Each row comes from the steps of one path. Every step used is in the known rows, and no mark comes twice. Write the path behind each row, first mark first.
Known rows
l/v/k: [ 3.938 -2.721 -2.061  4.189  0.126 -0.172  1.558  0.067 -3.544  0.486
 -0.166 -3.193 -1.034 -0.142 -1.753 -1.978  0.173  0.941  4.191 -0.744
  0.705  1.316  0.067 -0.700  0.852  0.236]
k/l/v/f/s/j: [ 1.062 -2.414 -2.291  2.380 -0.891 -0.564  3.032  2.519 -1.339 -1.392
 -1.730 -0.694  0.499 -0.422 -1.208 -0.798  3.416 -1.174 -0.182 -1.020
 -0.555  2.341  0.735 -1.172  0.145  0.660]
g/l/v/k/h/j/s: [ 5.372 -4.169 -1.336  4.616 -1.874  1.152  2.068  0.698 -2.406  1.164
 -0.106 -1.883 -1.011  1.026 -3.087 -0.895  1.437  1.104  1.202  1.593
  2.009  0.309 -3.796 -0.143  2.833 -0.955]
j/h: [ 2.267 -0.952 -2.013  3.503 -0.694 -1.695  2.837  0.387 -1.910 -0.340
 -0.333 -2.386 -1.128  1.844 -2.552 -0.970 -0.234 -1.344 -0.028 -1.828
  1.346  1.284 -1.406 -1.144  1.831 -1.325]
v/l/f/k: [ 2.147 -0.951 -0.704  3.094  0.185 -0.481  2.106  1.638 -4.389  2.941
 -0.446 -3.726  0.419 -0.696 -2.013 -1.829  1.396 -0.106  3.417 -1.651
  0.427  1.884 -2.145 -0.342  1.892 -0.207]
g/l/f: [ 3.703 -3.135 -1.601  3.574 -1.753 -0.128  3.723 -0.341 -1.384  0.634
 -1.971 -3.626  0.237 -2.576 -3.413 -2.455  0.780 -0.460  1.581 -0.490
  1.635  0.372 -2.872 -0.225  0.112  0.254]
h/j/s/f: [ 2.272 -2.626  0.082  1.971 -1.258 -1.148 -0.803  0.774 -3.798  1.044
 -0.551 -1.987 -1.185  0.994 -2.772  2.583  2.043 -0.947 -0.158  0.366
  1.837 -0.208 -2.473  1.155  1.476 -2.632]
l/f/k/h/j: [ 4.803 -2.783 -0.013  2.375 -0.881  1.949  0.466  0.927 -2.590  3.250
 -1.171 -1.480 -1.031  1.358 -3.160 -1.644  0.665 -1.131  3.932  0.340
  0.524  0.287 -2.967  1.328  2.336  1.071]
s/f/g/l: [ 2.540 -3.276 -2.295  2.227  0.234 -1.661  3.389 -0.557 -1.502  0.109
 -2.122 -2.908  0.431 -1.389 -2.439 -0.446  0.686 -0.768  1.092  0.744
  2.076  1.378 -3.012  0.048 -1.072 -2.249]
l/f: [ 2.996 -1.656 -0.871  2.941 -1.493 -0.635  2.056 -0.342 -2.180  0.649
 -2.285 -2.680 -0.176 -1.793 -3.009 -1.671  0.323 -0.425  1.918 -1.665
  1.560  0.036 -1.201 -0.109  1.465  0.459]
j/s/f/g: [ 0.964 -1.150 -1.283  1.863  0.101 -2.737  1.006 -0.152 -2.531 -0.208
 -2.334 -1.684 -0.066  0.061 -2.033  1.620  1.322 -0.237 -0.388 -0.156
  2.631  1.158 -1.540 -0.299  1.887 -3.472]
f/g/l/v/k/h/j: [ 6.472 -4.852 -2.189  3.347 -0.184  1.576  1.635  0.160 -1.111  1.669
 -1.982 -1.595 -1.206  0.800 -2.671 -2.625 -0.215  0.726  4.063  1.341
  0.603  0.713 -3.338  0.570  1.701  0.824]
g/l/v/f/s: [ 2.891 -2.113 -0.785  2.252 -0.851  0.976  4.928  1.171 -2.775 -1.200
 -0.943 -3.536  1.719 -1.027 -0.621 -1.819  3.592 -2.590  0.899 -2.130
  0.480  2.389  0.234 -1.225 -0.494  1.335]
v/k/f/g/l: [ 2.838 -3.860 -4.883  3.916  1.003 -0.426  3.736 -2.999 -1.591  0.563
 -1.798 -2.945  0.869 -0.862 -1.740 -2.835 -0.594  0.928  1.717  0.951
  2.030  1.532 -2.077 -0.829  0.525 -1.820]
f/s/j: [ 2.173 -1.699 -1.945  3.030 -0.792 -1.909  2.755  0.629 -1.917 -0.057
 -1.147 -1.758  0.340  0.254 -1.543 -0.791  1.247 -0.404  0.341 -0.846
  0.573  2.682  0.642 -0.011 -0.331 -0.077]
l/v: [ 3.441 -3.370 -1.015  2.853 -0.795 -1.398  2.695 -0.253 -3.517 -0.852
 -0.907 -1.558  0.187  0.305 -1.725 -1.727  0.952  0.172  2.088 -1.357
  1.729  1.706 -0.130 -0.073  0.715  0.183]
s/j: [ 2.730 -2.476 -3.059  3.502 -0.607 -2.684  1.461  0.707 -1.431  0.578
 -1.219 -0.381  0.013 -0.321 -2.643 -0.097 -0.313  0.265  0.705  0.183
  1.658  1.627 -0.506 -0.392  0.070 -0.804]
v/l: [ 3.252 -2.112 -1.267  2.758  1.093 -1.957  2.897  0.319 -4.813  0.815
 -1.186 -3.248  0.817 -0.298 -1.309 -0.635 -2.055  0.957  1.027 -2.006
  1.279  1.171 -2.232 -0.311  1.476 -1.214]
s/f/l: [ 2.274 -0.363 -0.275  0.505  0.956 -2.800  1.885  1.382 -3.018  0.980
 -1.581 -3.936  0.692 -0.257 -1.458  1.296 -0.738 -1.123  1.028 -1.731
  1.374  0.361 -0.689  1.970 -0.653 -1.612]
g/l/f/k/h/j/s: [ 4.230 -3.066 -0.768  4.117 -2.239  1.306  1.959  0.969 -2.352  2.404
 -0.179 -1.867 -0.547  0.589 -3.562 -0.712  2.282 -0.139  0.817  1.489
  2.109  0.202 -4.358  0.178  2.916 -1.005]
v/l/f: [ 3.538 -1.770 -0.905  2.781 -0.639 -1.236  2.812  0.729 -3.045  1.003
 -2.605 -3.805  0.332 -1.891 -2.525 -1.721 -0.604  0.610  1.602 -2.382
  0.909  0.447 -2.638 -0.395  2.514  0.107]
g/l/f/s/j/h: [ 2.592 -1.410 -2.934  4.170 -2.384 -1.504  4.660  1.891  0.750 -0.379
 -1.150 -3.313 -0.524  0.885 -3.084 -2.109  2.600 -1.635 -0.683 -1.186
  0.072  2.488 -1.882 -1.222  1.322 -0.201]
k/l/f/s/j/h: [ 0.585 -0.982 -2.409  3.347 -1.867 -1.227  3.643  2.096  0.151 -1.271
 -1.525 -2.103 -1.324  1.521 -2.564 -1.632  2.496 -1.171 -1.106 -1.654
 -0.878  1.917 -0.975 -1.078  1.980 -0.466]
s/j/h: [ 2.411 -1.319 -3.504  4.039 -1.283 -2.767  2.450  1.744 -0.187 -0.156
 -0.615 -1.318 -1.051  1.827 -3.159 -0.592  0.410 -0.979 -0.540 -0.846
  1.109  1.852 -1.536 -1.468  1.857 -1.337]
s/f: [ 1.594 -1.515  0.268  1.208 -0.009 -1.480  0.766  0.189 -3.987  0.696
 -0.824 -3.330 -0.392  0.204 -2.215  1.802  0.710 -2.102  1.448 -0.696
  1.321  0.324 -0.863  0.776 -0.231 -1.590]
k/v/l/f/g: [ 2.278 -1.870 -2.480  1.772  0.704 -0.981  2.610 -1.353 -1.356  0.442
 -4.462 -2.321  1.059 -0.941 -2.535 -2.038 -1.427  1.131  1.085 -1.600
  0.943  0.345 -2.442 -0.972  3.420 -1.277]

Which path is each row?
[ 2.628 -3.404 -3.728  3.681  0.509  0.671  1.655 -3.003 -3.914  0.622
 -0.473 -3.356  0.379  1.176 -1.029 -2.420 -0.247  0.815  2.830 -0.524
  0.913  0.990  0.807 -0.654  2.370 -0.438] -> l/v/k/f
[ 2.844 -2.321 -2.285  3.435 -1.965 -1.153  4.028  0.981 -0.339  0.214
 -2.012 -2.813  0.622 -1.167 -2.603 -1.996  2.338 -0.492  0.597 -0.470
  0.379  2.324 -0.719 -0.086 -0.353  0.687] -> g/l/f/s/j
[ 2.308 -0.507 -2.282  0.394  1.613 -0.146  2.543  0.647 -1.719  0.843
 -2.153 -2.583  2.749 -0.846 -1.750  0.237 -1.779 -1.715  0.369 -1.925
  1.016 -0.989 -0.326 -0.561  0.675 -0.813] -> k/v/f/l
[ 1.108 -1.597 -0.015  2.383 -0.291 -0.523 -0.755  1.609 -4.948  2.918
  1.059 -2.276 -0.784  1.564 -2.251  1.571  3.533 -1.439  2.093  0.544
  1.193  1.366 -2.008  0.876  1.125 -2.528] -> h/j/s/f/k
[ 3.593 -0.049  0.776  2.386 -0.003  1.486  3.540  1.616 -3.814  3.077
 -0.850 -4.115  0.518  0.728 -2.370 -1.282  0.153 -1.316  3.466 -0.980
  0.810  1.158 -2.757 -0.420  2.929  0.439] -> v/l/f/k/h
[ 0.910 -2.425 -1.956  1.998  0.014  2.559  2.580 -2.033 -2.802  2.363
 -0.645 -3.376  1.694  0.684 -3.477 -2.048  0.317 -1.442  2.644  0.151
  0.136 -0.437 -1.974 -0.547  1.202 -1.269] -> g/l/f/k/v
[ 3.373 -2.297 -1.615  2.280 -0.442 -0.077  2.312  1.817 -2.689 -0.465
 -1.222 -1.198  1.202 -1.454 -1.783 -0.487  2.021 -1.849  1.492 -1.695
  1.665  1.050 -0.097 -2.202  1.059  0.878] -> l/v/f
[ 1.929 -0.707 -2.599  3.709 -1.382 -2.207  3.479  1.613 -0.527 -0.559
 -0.679 -2.258 -0.643  2.289 -2.258 -0.951  1.515 -1.581 -0.860 -1.615
  0.097  2.745 -0.559 -1.092  1.469 -0.819] -> f/s/j/h
[ 3.233 -2.889 -2.444  1.852  0.147 -1.826  3.378 -0.934 -3.073 -0.361
 -1.619 -2.506  1.767  0.919 -0.616 -2.198  0.103  0.745  1.361 -1.784
  1.576  1.613  0.557  0.868  1.581 -0.342] -> k/f/l/v
[ 2.053 -2.437 -3.805  3.671  1.106  0.666  1.209 -3.504 -4.009  1.467
 -0.478 -3.614  0.244  0.967 -1.198 -1.636 -1.391  0.393  2.359 -0.309
  1.130  0.470  0.647 -0.411  2.030 -1.045] -> v/k/f
[ 2.733 -2.061 -2.794  2.134  0.600 -1.441  2.184  0.759 -1.248 -1.009
 -3.286 -0.102  1.065 -1.562 -1.459 -1.053  1.316 -0.564  1.285 -1.299
  2.128  1.860 -0.430 -2.171  1.695 -0.424] -> l/v/f/g
[ 2.906 -2.143  0.821  1.653 -1.336 -0.146  0.042  1.093 -3.511  1.292
 -0.611 -2.476 -0.988  1.646 -2.904  2.758  1.750 -1.549  0.078  0.764
  1.809 -0.550 -2.849  1.114  2.181 -2.206] -> k/h/j/s/f
[ 2.865 -1.871 -3.477  3.884 -1.992 -1.210  4.794  3.128  0.612 -1.103
 -0.614 -2.676  0.319  0.985 -2.469 -1.611  3.624 -2.260 -0.772 -1.364
  0.214  3.041 -1.327 -2.390  1.211  0.160] -> g/l/v/f/s/j/h
[ 2.697 -1.357 -0.585  1.184  0.005 -2.698  0.687  1.811 -2.814  1.238
 -1.334 -2.863  0.071  0.394 -1.975  1.869  0.390 -0.276 -0.214 -0.732
  1.771 -0.165 -1.959  2.173  0.875 -2.379] -> h/j/s/f/l
[ 3.125 -0.219 -2.024  1.470  1.288 -1.803  2.643  2.093 -1.987  0.764
 -1.684 -2.358  1.860 -1.842 -1.249  0.145 -0.908 -1.357  0.623 -2.327
  1.850  0.417 -0.398 -0.357 -0.100 -0.157] -> v/f/l
[ 3.309 -3.364 -1.599  3.886 -1.479 -0.928  0.026 -0.237 -3.322  0.742
 -0.441 -0.234 -0.903  0.883 -2.649  0.310  0.840  1.053 -0.571  0.340
  2.574  0.087 -2.443  0.461  2.287 -1.995] -> h/j/s
[ 0.141 -0.434  0.043  2.454 -0.114 -0.960  0.615  1.515 -5.237  2.287
  1.410 -3.155 -0.153  1.168 -1.957  1.847  3.222 -1.547  1.815  0.032
  1.630  1.656 -1.337  0.105  0.898 -2.814] -> j/s/f/k
[ 1.138 -1.122  0.334  1.982 -1.055 -1.689  0.787  0.538 -4.121  0.361
 -0.221 -3.073 -0.385  0.498 -2.471  2.977  1.950 -1.219 -0.554 -0.154
  2.330  0.181 -1.549  0.314  1.203 -3.060] -> j/s/f
[-1.446 -1.665 -1.403  2.195  1.215  1.121  1.522  1.699 -4.258  0.287
 -0.229 -0.571 -0.316 -0.516 -0.918 -0.367  1.995 -1.483  1.486 -0.507
 -0.325  0.725 -0.696 -0.907 -0.082 -1.010] -> v/f/k/l
[ 1.315 -0.637 -3.162  2.524 -0.981 -0.251  3.236  1.520  0.148 -0.318
 -0.997 -2.372  0.567  2.299 -2.584 -0.432  1.613 -2.804 -1.302 -1.628
 -0.365  1.339 -0.474 -2.371  2.322 -0.851] -> k/v/f/s/j/h
[ 2.078 -0.645  0.542  2.182 -1.381  0.350  3.667 -0.556 -2.963 -0.291
 -1.924 -4.133  0.392 -0.622 -1.436 -2.206  1.852 -1.310  1.274 -2.823
  0.277  1.643  0.321  0.479  0.618  1.190] -> l/f/s
[ 4.172 -4.832 -1.858  3.514 -1.360 -0.900  4.438 -0.139 -2.652 -0.952
 -0.666 -2.393  0.738 -0.572 -2.100 -2.503  1.325  0.098  1.983 -0.275
  1.862  1.864 -1.818 -0.301 -0.521 -0.107] -> g/l/v
[ 0.826 -1.463 -2.886  3.067 -1.517 -1.089  3.798  3.286 -0.097 -2.006
 -1.066 -1.391 -0.595  1.661 -1.767 -1.190  3.627 -1.928 -1.249 -1.728
 -0.823  2.425 -0.343 -2.101  1.780 -0.098] -> k/l/v/f/s/j/h
[ 1.727 -2.339 -1.536  1.771 -0.138 -2.311 -0.117 -0.048 -2.171  0.329
 -2.621 -0.743 -0.745  0.397 -2.352  1.422  1.481  0.107 -0.001  0.335
  2.317  0.818 -2.344  0.429  2.187 -3.079] -> h/j/s/f/g
[ 5.321 -0.945 -0.369  2.677  0.327  0.877  3.696  0.982 -2.624  1.239
 -0.788 -4.059 -0.145  0.891 -1.754 -1.477 -1.364 -0.004  3.908 -0.667
  0.764  0.734 -0.988  0.043  1.820  0.796] -> f/l/v/k/h
[ 1.710 -0.895 -0.784  3.183 -0.410 -0.037  1.557  0.732 -3.714  2.686
 -0.241 -2.827 -0.022 -0.679 -2.524 -1.895  1.952 -0.888  3.607 -1.040
  1.004  1.646 -1.028 -0.052  1.007 -0.005] -> l/f/k
[ 0.796 -2.118 -1.456  3.282 -0.656  0.966  1.693 -0.009 -2.406 -0.012
 -2.261 -2.671 -1.844 -1.866 -2.495 -2.114  0.308  0.676  2.335 -0.998
 -0.619 -0.579 -1.319 -0.241  1.132  0.257] -> v/k/l/f
[ 2.241 -1.649 -4.108  4.141 -1.214 -0.975  3.375  0.680 -0.677 -0.502
 -0.367 -3.273 -0.550  2.992 -1.822 -2.164  2.273 -0.675  0.355 -1.270
 -0.579  2.959  0.322 -1.597  2.930 -0.401] -> l/v/k/f/s/j/h
[ 1.475 -1.788 -1.631  1.654  1.917  0.544  2.346 -0.741 -5.231  2.403
 -0.408 -3.716  2.079  1.607 -1.670 -0.791 -1.941  0.179  1.935 -1.313
 -0.040  0.335 -2.359 -0.622  2.345 -2.155] -> f/k/v/l
[ 1.587 -1.620 -2.233  1.119  0.744  1.860  1.509 -0.609 -2.489  0.568
 -1.605 -1.646  2.139 -0.471 -2.519  0.435 -0.627 -2.724  0.490 -1.004
  1.048 -1.384 -0.337 -2.367  1.465 -0.662] -> k/v/f
[ 4.086 -2.717 -0.445  3.433 -1.621  0.275  1.046  0.166 -2.971  1.186
 -0.622 -0.769 -0.856  1.603 -2.842  0.519  0.315  0.357 -0.285  0.835
  2.592 -0.231 -3.076  0.424  3.150 -1.540] -> k/h/j/s
[ 3.088 -4.285 -2.451  2.870 -0.534 -1.398  2.112 -0.240 -1.204  0.368
 -1.916 -1.908 -0.088 -0.710 -2.883 -0.095  1.632  0.091  0.183  1.602
  2.320  1.015 -4.226  0.386  0.171 -2.750] -> h/j/s/f/g/l
[ 1.356 -0.523 -1.468  2.662  0.939  0.386  1.174  1.900 -4.139  2.391
  0.501 -1.848  1.014 -0.814 -1.543 -0.148  2.038 -2.583  2.937 -1.008
  1.345  1.833 -0.430 -1.633  0.291 -0.374] -> v/f/k
[ 3.513 -0.846  0.292  0.850 -0.151 -1.634  1.443  2.095 -2.512  1.609
 -1.298 -3.315  0.248  1.012 -2.134  2.071  0.028 -0.763  0.125 -0.444
  1.761 -0.420 -2.355  2.125  1.413 -1.925] -> k/h/j/s/f/l
[ 2.481 -4.156 -4.450  3.241  0.578 -0.851  4.012 -3.257 -1.444 -0.003
 -2.334 -2.184  1.584 -0.546 -1.683 -2.552 -0.456  0.322  0.512  0.686
  2.490  1.665 -2.182 -0.489  0.216 -2.085] -> k/f/g/l
[ 1.396 -1.480 -1.301  1.223  0.952 -2.491  1.016 -0.592 -2.382 -0.010
 -2.809 -1.781 -0.155 -0.103 -1.901  0.872  0.255 -0.854  1.232 -0.616
  1.817  1.291 -1.048  0.201  0.747 -2.390] -> s/f/g
[ 4.662 -3.009 -0.209  2.386 -0.085  1.538  0.390  0.647 -3.322  3.086
 -0.557 -1.046 -0.864  2.206 -2.427 -1.054  0.036 -1.073  3.520  0.660
  0.689  0.693 -2.622  1.535  1.546  0.359] -> f/k/h/j
[ 2.380 -1.506 -2.086  2.626 -0.127 -1.869  2.123 -0.896 -0.923 -0.012
 -3.960 -1.270 -0.061 -1.762 -2.569 -2.061 -0.040  0.435  1.492 -1.251
  2.104  1.243 -1.299 -0.432  2.026 -0.611] -> l/f/g
